Each row comes from the steps of one path. Every step used is in the known rows, and no mark comes twice. Write the path behind each row, first mark first.
Known rows:
labi/fevab: [ -7.7   6.5  23.0  -5.9  -7.2  12.9  -7.3  15.5  10.6  -1.1  -8.0  -1.7
 -33.9  17.4  -7.7  -2.4   1.6  24.4   0.1   3.8 -19.0  25.1 -17.2  10.8]
nefiz/movap/dufe/loma/labi: [-38.0 -30.1  21.8  -1.3 -22.1   1.9 -11.7  -3.9 -33.7 -20.6 -30.2 -22.0
 -39.6  18.0 -17.9 -31.2  -2.0  12.2 -20.5   1.2  25.5   0.5  13.9  -7.0]
loma/dufe: [ 21.5  21.3  34.6  20.2 -32.5   0.0   1.7  18.9  -9.5   5.3 -11.4   3.2
 -12.1  17.4 -23.7  -4.7 -12.2   8.5 -10.0  -5.8 -10.8  -0.5  19.5   5.5]
fevab/dufe/duzo: [  5.9   7.6  31.5   1.2 -24.9 -31.1  -9.1   7.8 -18.9  -7.9 -17.1  -3.0
 -12.1  -0.1 -13.4  -7.1 -26.1  12.5  -6.2   4.6   8.1 -12.7  36.4   4.1]
duzo/dufe/movap/nefiz/fevab/labi: [ -0.1 -15.0  49.6  13.0 -55.4   1.8 -41.8  34.9 -57.4 -13.4   4.7  -5.4
 -34.9   9.1 -37.4  16.8  -0.2  -7.2  19.1  -3.3  22.3   1.6  -8.0  21.4]
labi/fevab/nefiz/movap: [-15.0   2.1  61.9  -5.3 -18.3  -7.1   1.7  14.0 -18.1  -6.8  -4.6   8.2
 -32.2  13.9  10.5  -5.5   7.9  17.2  -0.3 -15.1  -7.8   6.2  -9.5  19.7]
movap/dufe/loma/nefiz: [  8.0  -5.0   3.2  32.5   4.0  -7.4 -10.9   4.6 -35.2 -29.9 -17.1  -6.1
 -11.5   9.6 -29.0 -24.1 -13.3  23.4  -1.5   8.7  23.2   3.9   8.2  13.8]
movap/nefiz: [  2.7  14.4  28.4   0.5 -15.9  -0.3 -15.6  28.5 -26.4   5.9 -20.5  -4.2
 -13.0  25.9 -18.9  -8.1  12.8   3.1  -1.2  -2.4   2.2  15.1  -1.4   0.3]
loma/dufe/fevab: [ 18.1  12.5  32.6  16.3 -16.1  15.1   1.7  19.1 -29.0   0.5 -20.9  -9.9
 -21.5  29.3 -18.5  -8.2 -22.2  20.7   5.8  -0.7  -4.5  13.9  24.1  -1.0]
dufe/movap/nefiz: [-12.2  -2.4  17.7  -3.1 -23.4  -1.3 -33.1  23.7 -34.7 -15.6 -16.9 -22.1
 -23.1  20.2 -27.1  -4.6   9.9  -3.0  -6.2 -22.1   1.4   7.7 -11.6   6.4]
duzo/dufe/loma/labi: [  4.4 -14.0  33.7  12.9 -25.5  15.8 -15.6  10.3 -19.3   3.4 -18.3  -8.3
 -51.6  21.5 -37.9 -27.4 -24.2  31.8  -4.0  23.3  12.5  18.8   3.2  -1.9]
movap/nefiz/fevab/dufe/duzo: [  4.1  -0.2  40.9   1.1 -24.1 -34.0 -17.6  35.4 -54.6  -2.0 -31.1   1.0
 -14.7  17.5 -16.8  10.3  -0.9   2.0  13.1  11.9  38.9  -7.0  33.6  20.9]
labi/fevab/dufe/duzo: [ -9.3  -0.8  34.3 -13.9 -18.8 -18.6 -10.7  12.9  -5.3  -1.4 -18.8   2.0
 -38.0  10.7 -10.3   0.8 -13.5  39.6  -4.7  12.3  -3.5   5.9  22.9  11.5]
nefiz/movap/dufe/loma/labi/fevab: [-52.5 -37.6  24.6 -15.6 -14.3  15.8 -13.0  -1.3 -18.7 -14.4 -30.7 -18.7
 -65.7  27.2 -13.2 -20.1   8.5  38.0 -19.1   6.9  13.3  22.1  -3.2  -0.1]
labi/fevab/dufe: [  4.6  13.3  49.1   1.2 -19.6  -2.8  -8.6  12.4   3.6  -4.2 -11.5  14.2
 -39.9  15.6  -7.2   3.0  -4.7  33.5  -1.8   2.9 -18.7  10.1   5.1  18.8]
duzo/dufe/fevab/labi: [ 11.3   2.5  47.3  11.2 -32.4  20.0 -16.5   9.2 -31.6  -3.3   4.3  -3.2
 -31.6   9.4 -20.1  -5.2 -28.8  23.3  22.6  12.5   2.2  18.1   8.8  -6.2]
dufe/loma/nefiz/movap: [ -9.4  -2.1  23.2  21.5  -9.8  11.0 -11.9  16.4 -35.1 -30.1 -25.9   8.2
 -24.6  16.7  -2.9 -30.9  -5.8  -0.7   4.7   1.7  23.7  10.3   7.1  21.3]
fevab/dufe/movap/nefiz: [  1.3   5.7  44.9   1.4 -33.7 -16.6 -34.5  18.1 -42.4 -18.7 -22.5  -5.7
 -29.0  19.6 -25.9   0.9   3.4   7.1  -5.6 -19.6  -0.6 -10.5   9.9  14.7]
movap/nefiz/fevab: [  6.4   7.5  30.2  10.1 -13.0  -2.1 -14.3  40.9 -37.2  -2.0 -17.7  -0.9
 -11.2  26.0 -13.7   5.6  13.4 -14.5  18.0   3.8  22.7  13.3  -5.1  18.2]
duzo/nefiz/movap/dufe/loma/labi/fevab: [-56.6 -40.3  46.5 -11.1 -26.4  30.1 -33.9 -13.9 -33.3 -10.9 -31.0 -15.8
 -62.6  19.9 -22.3  -2.2  11.6  28.6 -25.1   8.9  15.1  10.5 -12.1   8.3]
nefiz/movap/dufe: [-40.1 -13.0  25.3   5.5 -27.4 -15.4  -7.4   3.3 -28.5 -24.3  -8.6 -14.1
 -12.8   9.5  -3.5 -19.5   4.8 -19.0 -12.2  -7.6  10.7 -22.4   3.5  -5.8]
loma/labi/fevab/dufe/duzo/nefiz/movap: [-34.7 -17.9  80.9 -27.9 -51.2   9.9 -30.2  -3.3 -26.6  10.3 -31.8   4.4
 -51.8  17.2 -15.4  15.2   1.6  28.0 -25.2  14.5   7.9  -6.2  25.7  13.7]
nefiz/movap/dufe/duzo: [-54.5 -27.5  12.2  -8.3 -25.9 -30.8  -9.3   3.5 -36.3 -21.0 -14.8 -27.5
  -9.3   3.6  -7.6 -22.0  -2.8 -14.1 -15.9  -0.7  25.6 -26.7  19.8 -14.0]
movap/dufe/duzo/nefiz/fevab: [-22.9 -26.0  21.0  14.2 -20.6 -18.7 -28.5   4.8 -49.2 -17.4  -7.2 -25.0
   2.7  -8.5 -24.5  19.8 -11.6 -15.5  -2.7  13.5  38.5 -29.1   5.3  13.7]
dufe/fevab: [  2.7   6.0  15.8   4.8   1.4  14.9  -6.7  12.0 -21.9 -13.5 -15.8 -16.4
 -17.6  21.8  -5.4 -12.9 -18.9  10.7  16.0   0.5   0.1  21.0   2.8  -1.0]

Which path is each row?
[-43.3 -22.0  23.6  -0.2 -10.1  -0.4 -10.0   2.7 -48.2 -30.8 -17.0 -24.7
 -22.0  21.2   1.6 -22.4  -4.1  -6.1   5.9  -4.1  16.3  -9.1   7.2  -9.3] | nefiz/movap/dufe/fevab
[-12.3 -15.5  27.4  14.1 -39.3  -2.7 -30.6  16.1 -23.5 -22.9   5.8 -17.3
 -35.8   8.1 -33.0 -14.4 -21.3  -3.7  -1.5  -3.7  -2.6 -13.8 -17.7   8.0] | duzo/dufe/movap
[  4.3   5.9  49.5  26.9 -20.6  -4.1 -14.2   8.9 -43.6 -34.2 -31.8  23.7
 -31.3  14.5  -3.2 -25.5 -11.7   9.2   5.4   4.0  23.3  -4.9  28.3  30.1] | fevab/dufe/loma/nefiz/movap
[-10.8 -17.9  34.4  13.1 -37.5 -12.2 -30.9  -2.9 -48.4 -12.9   3.5 -16.2
   8.0 -23.5 -27.3  33.0 -14.0  -5.9  -1.3   4.5  35.1 -22.8  18.3  11.9] | movap/dufe/duzo/nefiz/fevab/labi
[ 17.6  15.3  48.2   4.7  -6.5  -8.9   2.1  13.6  -6.0   2.4   0.0   5.7
 -24.1  10.9  -5.8   2.9  -1.6  37.0  -1.1 -10.7 -15.7  15.2 -11.0  20.3] | labi/fevab/nefiz
[ 28.4  15.7  43.1  13.2   3.0  -7.7   4.1   8.9 -37.4 -10.1  -9.1 -10.5
  -5.4  14.8  -2.6  -7.6 -23.6  23.1  16.7 -12.9   2.2  10.1   8.5   9.5] | dufe/fevab/nefiz
[-22.2 -16.5  37.7  20.2 -10.4 -31.5  -4.1  -1.9 -54.6 -33.3 -14.0 -12.9
 -16.8   0.8  -1.6 -27.9  -8.3   5.4  -7.1 -17.6  25.4 -16.8   5.9   7.3] | fevab/nefiz/movap/dufe/loma
[ -8.4 -10.7  28.1  12.5 -20.8  -1.6 -26.3  15.0 -37.1  -6.7 -10.3 -14.6
  -0.1  -6.0 -17.2  19.6 -17.1 -17.3   5.4  12.5  29.6 -12.1   2.5  21.6] | dufe/duzo/nefiz/fevab
[-21.7 -25.7  12.8  -7.9  -0.6  13.1 -10.2  -2.5  -5.3  -6.7 -25.2 -20.3
 -58.1  23.3 -30.3 -13.8  -2.7  56.4 -18.0  12.7   3.6  31.9  -4.5   0.0] | movap/dufe/loma/labi/fevab
[ -5.4  -9.3  18.7  -9.0  -2.8  31.0  -8.9   8.1   7.6   2.1 -29.2  -9.8
 -60.9  25.6 -21.0 -12.9  -6.9  56.1  -9.7  10.8  -3.1  50.9  -5.4   9.4] | dufe/loma/labi/fevab
[-12.9  -4.6  47.6 -13.3 -28.8  -3.9 -35.4  21.5 -27.8 -12.5 -24.1  -2.4
 -55.8  29.6 -23.9  10.0  14.1  31.6  -6.0 -12.0 -12.3  12.3  -4.8  22.8] | labi/fevab/dufe/movap/nefiz
[  6.6   5.2  41.9  25.5 -23.9  14.5 -25.6  14.8 -29.9 -10.5  -4.4   0.2
  -3.0   1.9 -14.4  21.6  -5.3 -23.9  10.8   4.3  14.6  -8.2 -16.6  30.1] | duzo/nefiz/fevab
[ 18.6  15.7  55.1  15.4 -25.7 -17.6 -15.0  35.1 -45.7  -4.2 -23.6  15.8
 -17.2  24.0 -13.3  11.2   6.6  -2.7  17.4   4.7  22.5  -5.1  15.7  27.2] | movap/nefiz/fevab/dufe
[-29.9 -12.0  56.1  -0.9 -18.8 -25.3   0.7   4.2 -29.5 -15.8  -2.2  -2.0
 -26.8  11.0   0.6  -5.7  11.8  17.3 -11.4 -14.2   1.6 -13.1  -7.0  11.0] | labi/fevab/nefiz/movap/dufe
[ 16.0   1.6  30.6  30.5  -8.8 -12.1 -11.0  17.7 -33.2 -29.5 -22.9   8.1
 -30.3   5.7  -4.5  -4.1 -24.7   7.3  22.5   6.8  26.1   1.0  13.3  34.7] | nefiz/fevab/dufe/loma
[-31.1 -12.6  36.2  -1.0 -28.1   5.4 -13.4  -6.2 -45.8 -27.2  -7.2 -16.2
 -17.2   5.9   1.8  -8.5  -5.9   3.8   8.1 -10.1  13.1  -0.8  20.0 -12.4] | nefiz/movap/dufe/fevab/labi
[  5.8  -5.1  58.5  25.6 -42.0  -3.1 -44.5   5.7 -46.7 -35.8  -6.0  -0.4
 -19.5  -3.4 -21.4  30.6 -16.3 -17.7   5.8 -10.7  13.0 -34.3  -4.3  47.0] | duzo/nefiz/fevab/dufe/movap
[-35.8 -25.5  39.7   4.0  -2.5 -17.5  -5.2   0.5 -41.3 -26.5 -15.0  -9.9
 -43.6  10.3   2.5 -20.5   3.7  32.4  -5.6 -11.1  13.5   3.8  -8.3  14.3] | labi/fevab/nefiz/movap/dufe/loma
[ 19.9   0.7  45.3  -3.2  -0.7   8.0   0.6   6.2  -9.5   6.1 -21.6  -1.5
 -50.4  19.6 -19.1  -6.5 -11.1  67.7  -8.6  -0.8  -0.2  40.3  -0.6  18.2] | dufe/loma/labi/fevab/nefiz
[ 18.5  -2.7  26.9  38.2 -13.4   9.0 -16.0  21.2 -32.9 -14.5 -11.1  10.9
 -34.2  16.3 -35.1 -27.6 -27.8  22.3  12.6  26.6  20.3  11.3  -0.2  18.3] | duzo/dufe/loma/nefiz
[-15.6  -3.3  52.5  12.7 -26.9 -37.4   1.9   0.5 -45.4 -21.3  -0.4  -4.5
  -0.6   1.6  -2.0 -15.1   3.0  -7.2 -10.9 -21.4  12.6 -32.1   7.1   2.5] | fevab/nefiz/movap/dufe
[-45.0 -15.1  48.0  12.5 -39.1  -0.2 -31.3 -10.2 -42.6 -20.8  -7.0 -11.5
  -8.4   1.4 -13.0  -1.0   6.9 -28.1 -18.0  -6.9  12.6 -34.3  -7.3   2.1] | duzo/nefiz/movap/dufe
[ -0.1  12.7  59.3  10.7 -27.0 -19.7   2.8  10.8 -32.4 -12.6  -4.6   5.2
  -5.3   4.9   7.2 -14.6  -1.1  -9.1  -2.1 -22.6   3.5 -13.8   4.8  12.6] | fevab/nefiz/movap
[-26.7 -17.4  21.1   4.0 -24.5 -17.6 -29.1  -9.3 -37.8  -8.7  -8.7 -28.6
   3.1  -8.9 -32.5   6.0 -13.1  -2.7 -22.8   6.8  18.8 -28.5  10.5  -5.7] | movap/dufe/duzo/nefiz
[ -6.5  -9.1  74.3  13.1 -26.6  -7.2  -5.2  16.8 -62.5 -13.0  -3.0  -2.3
 -31.8  22.6  -2.1 -21.8 -19.8   5.5  21.2   3.1  16.1  -9.4   3.2   5.0] | duzo/dufe/fevab/nefiz/movap
